Each row was made from one path, in order. Every step used is in the known rows, and no mark comes twice. Write each row's path.
Known rows
deraler -> mulib -> buga -> bedini: [ -2   7   1  -4   4 -10   1 -15   2   3  -6  -8  26   3   5  -1   8  -1
   2   7  12  18   5   1  -2  -1  26  17  -9   0   6  -8  -6   4   8]
firut -> furiz -> bedini -> buga: [ -2 -10   1   7  -8 -17 -25  -7  -7 -19   7   6  12   0 -10  -5  -6   8
  10  -2   8 -17  -3 -11  -3 -12 -11   1 -13  -5  13   4   4   2  -4]
mulib -> deraler: [ -2   3   2  -7  -3  -6  -3 -13  -5 -45  -4  -5  23   2   2  -3  -2  -3
 -12   1   6 -10  -6  16  -4   5  -8  -7  -2   2   1  -9 -18  11   3]
nikod -> dano -> buga -> tesi: [  2  -6   4   2   8  -3   9 -17 -15 -57   3   3  18   5  13  -6   1   1
 -15   1   9  10   2   6  -1  -4   9  -6   6   2   9  -6  -8   6  13]
deraler -> mulib: [ -5  11   4  -1   1  -3 -16 -17  -2 -20  -1  -5  26   2  -7   0   5   2
 -10  -1  12  17  -4   0  -3  -7 -14  -5  -5  -4   1  -7 -10   5  15]
gera -> makefur: [ -1   2   3  -5   1 -10 -19 -14   1   4   5  -2  19   4   2  -5   6   0
 -11 -11   6   2 -14   5   1  -5 -22 -10   7  -3 -13  -2 -18   3   8]
mulib -> buga -> moso -> kepus: [  1   6   3 -10  -2  -2  -8 -10  -5  28  -5   6  15   2   9  -5   0  -1
  -6  -6  -2  -3  17   4  -3  -1  16  16   7   2  -1  -3 -18   5  -2]
kepus -> moso -> buga -> firut -> furiz -> bedini: [  2  -1  23  -5  -6  -8 -12  -3 -11 -22   1  14  -5   1  -4  -4   3 -18
  -7  -6   5 -13  10   2  -6  -6  -9   9  -7   0   5  11   7  -7  -7]
buga -> rufo: [ -1  -2  12  -3   4   0  -3 -11  -8 -17   3   0  14   3  -1  -6   2  -1
  -3  -2   5  33  -5  -1  -2  -6   1   3   6  -1  -6  -6 -18   2  -4]
deraler -> mulib -> buga -> firut -> furiz: [ -2  11  13 -10  -1  -7  -6 -19  -1 -26  -2   3  14   5   1   1  11   5
  -2   3   7   4   6  -2  -4  -5  26  13  -8   0  -3  -2   9   3   6]
deraler -> mulib -> buga -> bedini -> furiz -> firut: [ -5   1  -2   7   0   2   2 -14   4   6  -8 -13   9   4  -1   1   6   4
   7   4  10   8   4   0  -3  -7  32   2 -15   1  -2  -1   5   5   1]
buga -> bedini -> furiz: [ -2 -14   2  -1   1   0  -8  -3  -3  24   4  -9  12   1  -7  -4  -6   7
   8  -1  10   6 -12   1  -2  -3  -6  -8  -8  -4   9   0  -2   6  -5]
lekofes -> buga -> firut -> furiz -> bedini: [  1  -8  17   1   0 -11  -6 -13  -9 -33   8   5   4  -1   9  -7   1  -1
   4   8   3 -19   4 -21  -5  -8  21   1  -2  -3   6   1  11   2  -9]
rufo -> buga: [  0  -2   3  -6  -2  -5 -10  -9  -4 -14   5   3  12   2  -2  -3  -4   0
 -18  -7  10  -6   4   1  -4  -6  15   8   3   2  -4  -6 -13   4   0]
nikod -> dano -> buga -> mulib: [  4   5   9  -3   7  -2 -12 -10 -14 -18   4   1  24   3   6  -5   3   1
 -12   4   9  15   5   9   0  -7  -1   1  10   4   7  -7 -10   6  16]
kepus -> moso -> buga -> bedini -> furiz -> firut: [  0  -8  12   3  -7   6  -5   1  -7  17  -5   1  -9   1  -7  -3  -1 -16
  -6  -8   7  -6   8  13  -5  -8  -8   3 -11   0  -4  11   0  -2  -8]
kepus -> moso: [  1   0  11  -2  -2  -2 -15  -5  -7 -13  -6   0  12   3 -10  -4  -4 -16
 -20 -17   6   5   4  20  -3  -4 -19 -13  -3   2  -3  -1 -17  -1  10]
moso -> kepus: [ -3   7  -2 -12   0  -3 -23 -12  -8  -2   5  13  16   2  -8  -5   1  -1
 -13   3   2  -7  -1   6  -5  -5 -26 -10   7  -7   3   0 -18  10   5]
firut -> buga: [  1  -3   7  -4   3 -10  -8 -12 -10 -18   9   7  20   2  -2  -5  -1   0
  -6  -5   7 -10   1  -5  -4  -7 -43   6  -1  -4   1  -4 -10   4   2]
buga -> tesi: [ -2  -4  10   6   4  -2  15 -20  -8 -39   3  -1  16   2  -4  -4  -1  -1
  -4  -3   5   7 -10  -1  -4  -1  -9  -9   5  -2  -4  -8 -13   5   1]
lekofes -> buga -> firut: [  1  -4  21  -2   2   3   3 -12  -6 -22   4  -2   5   1  10  -6   0  -1
 -11   4   3  -7   6  -7  -5  -6  17   3   6  -2  -5  -7  -8   6  -5]
buga -> moso -> kepus: [ -1   5   4  -8  -2   1 -19  -9  -8  32   1   6  13   0   0  -5   0   2
  -6 -10  -2   1   7  -5  -3  -1 -22  -5  11  -2   0  -2 -17   7  -1]
lekofes -> buga: [  0  -3   7  -2  -1  -3  -8 -12  -8 -20   4   0  21   0   9  -8  -3  -4
 -12   4   6  -5   5  -3  -3  -9   8   5   2  -5   1  -7 -15   5   3]
nikod -> dano -> buga: [  2  -3   1  -4   6  -6 -13  -9 -13 -36   3   3  18   4  13  -6  -3   2
 -21  -2  10   5   5  10   0  -8   2  -9   3   1  13  -5 -11   5  15]
tesi -> buga -> rufo: [  1  -5  12   3  -2  -3   0 -11  -7 -20   6   4  10   6  -2  -6   3  -1
  -4  -6   7  24   6   5  -1   0  18  23   3   3  -3  -6 -18   1  -7]
nikod -> dano: [ -1   1  -1   4   6  -1 -18 -13  -6 -22   6   1  19   2  -1  -3  -7   9
 -23  -6  10  11  -4   7  -3  -9 -14 -18   4  -3  14  -7 -18   6  18]
kepus -> moso -> buga -> rufo: [  3   3  21  -8  -6   3  -6  -3 -13 -13  -3  10   8   3   0  -6   5 -22
 -15  -7   6  25  13  16  -3  -8  -6  25   0   1  -7   3 -17  -5  -1]
deraler -> mulib -> buga: [ -3  12   2  -3   0  -5  -7 -18   1 -21  -7  -4  27   4   2  -1   6   0
  -9   2  11  14   7   7  -3  -7  19  14  -8  -1   0  -8 -10   4  13]
dano -> nikod: [ -2  -4   6 -15   1  -3 -11  -5 -14 -20   3  -2  21   2   3  -6  -5 -19
 -19  -4   8  -4 -16   8  -3  -3 -18 -19   3  -1   2  -4   1   4   5]
nikod -> dano -> buga -> rufo: [  2  -4   6  -4   7  -2  -5 -10 -15 -39   3   4  16   6  16  -7   3   0
 -14   1   8  31   7   6   1  -8  17   3   6   3   7  -5 -12   3   9]
gera -> buga -> bedini: [ -2  -6   4   0   5 -16  -5  -9   5  -2   5  -2  20   3  11  -4 -12  -4
   0  -1   8   1  -4  -2   0   0 -13  15   4  -2  -1  -3 -15   3  -2]
bedini -> buga: [ -2  -8   7   4  -7   1 -15  -6  -4  -5   2  -3  14   2 -10  -4  -7  10
  -8  -8   9  -4   1   8  -3 -11 -16   7  -4  -3   0  -5 -18   9   0]

Write each row's path
[ -5  -8   3  11  -3  11 -12  -8  -3  -8   0  -8  -6   4 -13  -2  -8   6
  -5  -9   5 -11 -10   4  -4 -13  -9 -30  -7  -2 -10   4  -1   6  -6] | bedini -> furiz -> firut
[ -2 -17   2  14  -3   0   1  -5   0  14   4  -6  -8   4  -9  -3  -4   6
   6  -7   9  -8   0   2  -2   0  15  -2  -9   3   1   2   0   4 -13] | tesi -> buga -> bedini -> furiz -> firut
[ -1  -1   8  14  -6  -4  -4  -9  -4 -17  -4 -12  21  -1 -10  -3  -1   1
  11   7   8  -7   0   4  -3  -3  -6  14  -4   4   7  -8 -13   9  -3] | furiz -> bedini -> buga -> mulib -> deraler
[  2  -2  14  -7  -3  -6  -7   0 -10  13  -2   6   9   0  -1  -5   1 -21
 -11  -6   9   4  10  14  -4  -2 -14  17  -5  -1   5   3 -12  -3  -1] | kepus -> moso -> buga -> bedini
[  4  10   9  -9  -5  -1   0 -12  -5 -20   1  -3  24   1  -2  -1   6  -5
  -9   6   9  -5   6  10  -5   3  18  23   7   9 -10 -12 -12  10   1] | rufo -> buga -> mulib -> deraler
[  0  -6  20   2   0  -1   2 -10  -3 -17   6   1  -4   6  -5  -3   0   4
 -11 -11   5  -6   5   6  -4   3  11   6   4   5  -3  -5 -11   4  -8] | tesi -> buga -> firut
[  0 -14   4   0  -2   1  -3  -5  -5  13   6  -8  17  -1   6  -7  -4   1
   5   9   9  -2   1  -7  -3  -7  17   9  -8  -5   8  -1  -1   7  -5] | lekofes -> buga -> bedini -> furiz
[ -2  -5   2   6  -6  11 -14  -9  -8  22   4   5  -5   3  -8  -3   0   6
   3 -10  -2 -21   7  -9  -5 -11 -35 -10  -2  -3 -10   9   5   8 -11] | bedini -> furiz -> firut -> buga -> moso -> kepus
[  3   7  12  -6  -1  -1  -8 -10  -6   6   6   0  19   1  -8  -2   3  -2
  -8   0  10   4   5   1  -3  -5  10  19  10   5 -10  -9 -12   5   1] | rufo -> buga -> mulib
[  1 -10  16 -10   3 -18  -6  -7 -14 -41   4   7  -2   4   9  -6   3  -3
   7   2   3 -18   2 -12  -1  -3  14  -6  -2   3   4   5  15  -1 -11] | dano -> buga -> firut -> furiz -> bedini
[  1   4  12   2 -10   5  -6  -9  -5  -9  -2 -10  25   1 -11  -2   2   5
   1   4   8  -3   2  17  -4  -2 -13  22   0   4  -6 -11 -17  15   1] | bedini -> buga -> mulib -> deraler
[  0  -4   9   8  -7 -13 -24  -8  -9  -2   8   4  18  -2 -15  -4  -1   6
  18   4   8  -9  -3 -12  -3 -11 -16  10  -7  -2   8   2   6   3  -2] | firut -> furiz -> bedini -> buga -> mulib
[  2  -5  11   3   4  -8  17 -21 -12 -42   9   7  19   3  -1  -5   4  -2
   0  -1   5  -5  -2  -9  -5  -3 -37   9   2  -3  -2  -6  -7   5  -1] | firut -> buga -> tesi
[  0  -9   6   9   8 -11   5 -13  -7   1   5   0  -3   1   1  -3   0  -1
   4  -2   4 -16  -1 -14  -4  -5 -28 -12  -1  -1  -6  -1  -2   4 -11] | furiz -> firut -> buga -> bedini
[  1   2  27  -8  -4   5  -4  -3  -9 -12  -3   8  -4   3  -3  -3   2 -17
 -22 -11   5  -2  13  16  -6  -4 -12  12   1   2  -6   3 -10  -2  -3] | kepus -> moso -> buga -> firut
[ -1 -11   6   6  -7 -14 -19  -8  -9 -22   7   7  11   1  -6  -6  -1   6
  16   1   7   5  -1 -14  -2 -12   2  12 -11  -3   9   4   4   0  -9] | firut -> furiz -> bedini -> buga -> rufo
[  0 -16   3   5  -4  -2  -4  -3  -1  17   7  -4   8   4  -8  -4  -4   7
   5  -5  12   0   0   6  -2   3  12  13 -10   1  10   0  -3   4  -8] | tesi -> buga -> bedini -> furiz
[  2  -8   9  -1   7 -14 -11 -10 -14 -48   7   8   3   3  12  -5   1   5
  -6   2   6  -8   4  -8  -2  -7  16 -14   0   3  19   3  12   1   4] | nikod -> dano -> buga -> firut -> furiz -> bedini
[  3   6  16   0   0   1  -7 -12  -9   0   5  -3  28  -2   2  -7   3  -6
  -2  11   6   6   5  -5  -3  -8   3  17   9  -2  -6 -10 -13   6   5] | lekofes -> buga -> mulib
[ -2 -10   8  10  -2  10  -1 -10  -8 -16   5  -1  -5   5  -7  -4   1   4
   5  -5   3   3  -1  -7  -4 -14 -17  -4  -6  -1 -14   5   4   4 -12] | bedini -> furiz -> firut -> buga -> rufo
[ -2 -12   7  16  -1   9  12 -17  -8 -32   5  -2  -3   4 -10  -3   0   4
   4  -5   4 -16  -5  -7  -6 -11 -25 -13  -7  -2 -13   4   8   6  -9] | bedini -> furiz -> firut -> buga -> tesi
[  2  -4  15 -13  -4  -7  -9 -10  -6 -21  11  11  -2   4  -1  -1   2   6
 -10  -5   7 -16   3  -8  -6  -4  23   7   3   3  -7   0   9   4  -9] | rufo -> buga -> firut -> furiz
[  1  -8   2  -7   1 -11  -1  -7  -3  11   6  -1  11   1   3  -3  -2   0
  -6  -2  12  -2   3  -5  -3   0  23  12   1   2   3  -6  -9   4  -6] | rufo -> buga -> bedini
[ -1   0  10   3  -1  -7 -12  -9   3   5   1  -3  19   4  14  -4 -15  -2
  -7 -18   3   2   5  -5   0  -2 -17  15  10   1 -10  -3 -18   1  -2] | gera -> buga -> moso
[ -3   8  10  -1   1 -13  -5 -18   0 -33  -3   1  12   3   2   0  10   2
   6   6   7   1   6 -11  -4  -6  31   9 -11   1   6   0  13   0   2] | deraler -> mulib -> buga -> firut -> furiz -> bedini
[  3   5  15   4  -1  -3  -8 -10  -6   5   7   1  18   3 -13  -4   3   0
  -2  -3   8   7   4   8  -2   2  -3  21   7   4  -3  -8 -15   3   1] | tesi -> buga -> mulib
[ -5 -12   1  11   1  -3  -4  -7   7   2   3  -8   2   5   5  -2 -14   0
   5  -4   6  -8  -6  -2  -1  -6  -7   0  -3  -1 -10   5  -2   5 -10] | gera -> buga -> bedini -> furiz -> firut
[ -1  -3  19 -10   1  -7 -12 -12  -7 -20   9   9   0   3  -5  -3   1   8
  -2  -5   3 -10  -8  -7  -5  -3  -9 -14   1  -2  -4   1   8   4  -6] | buga -> firut -> furiz
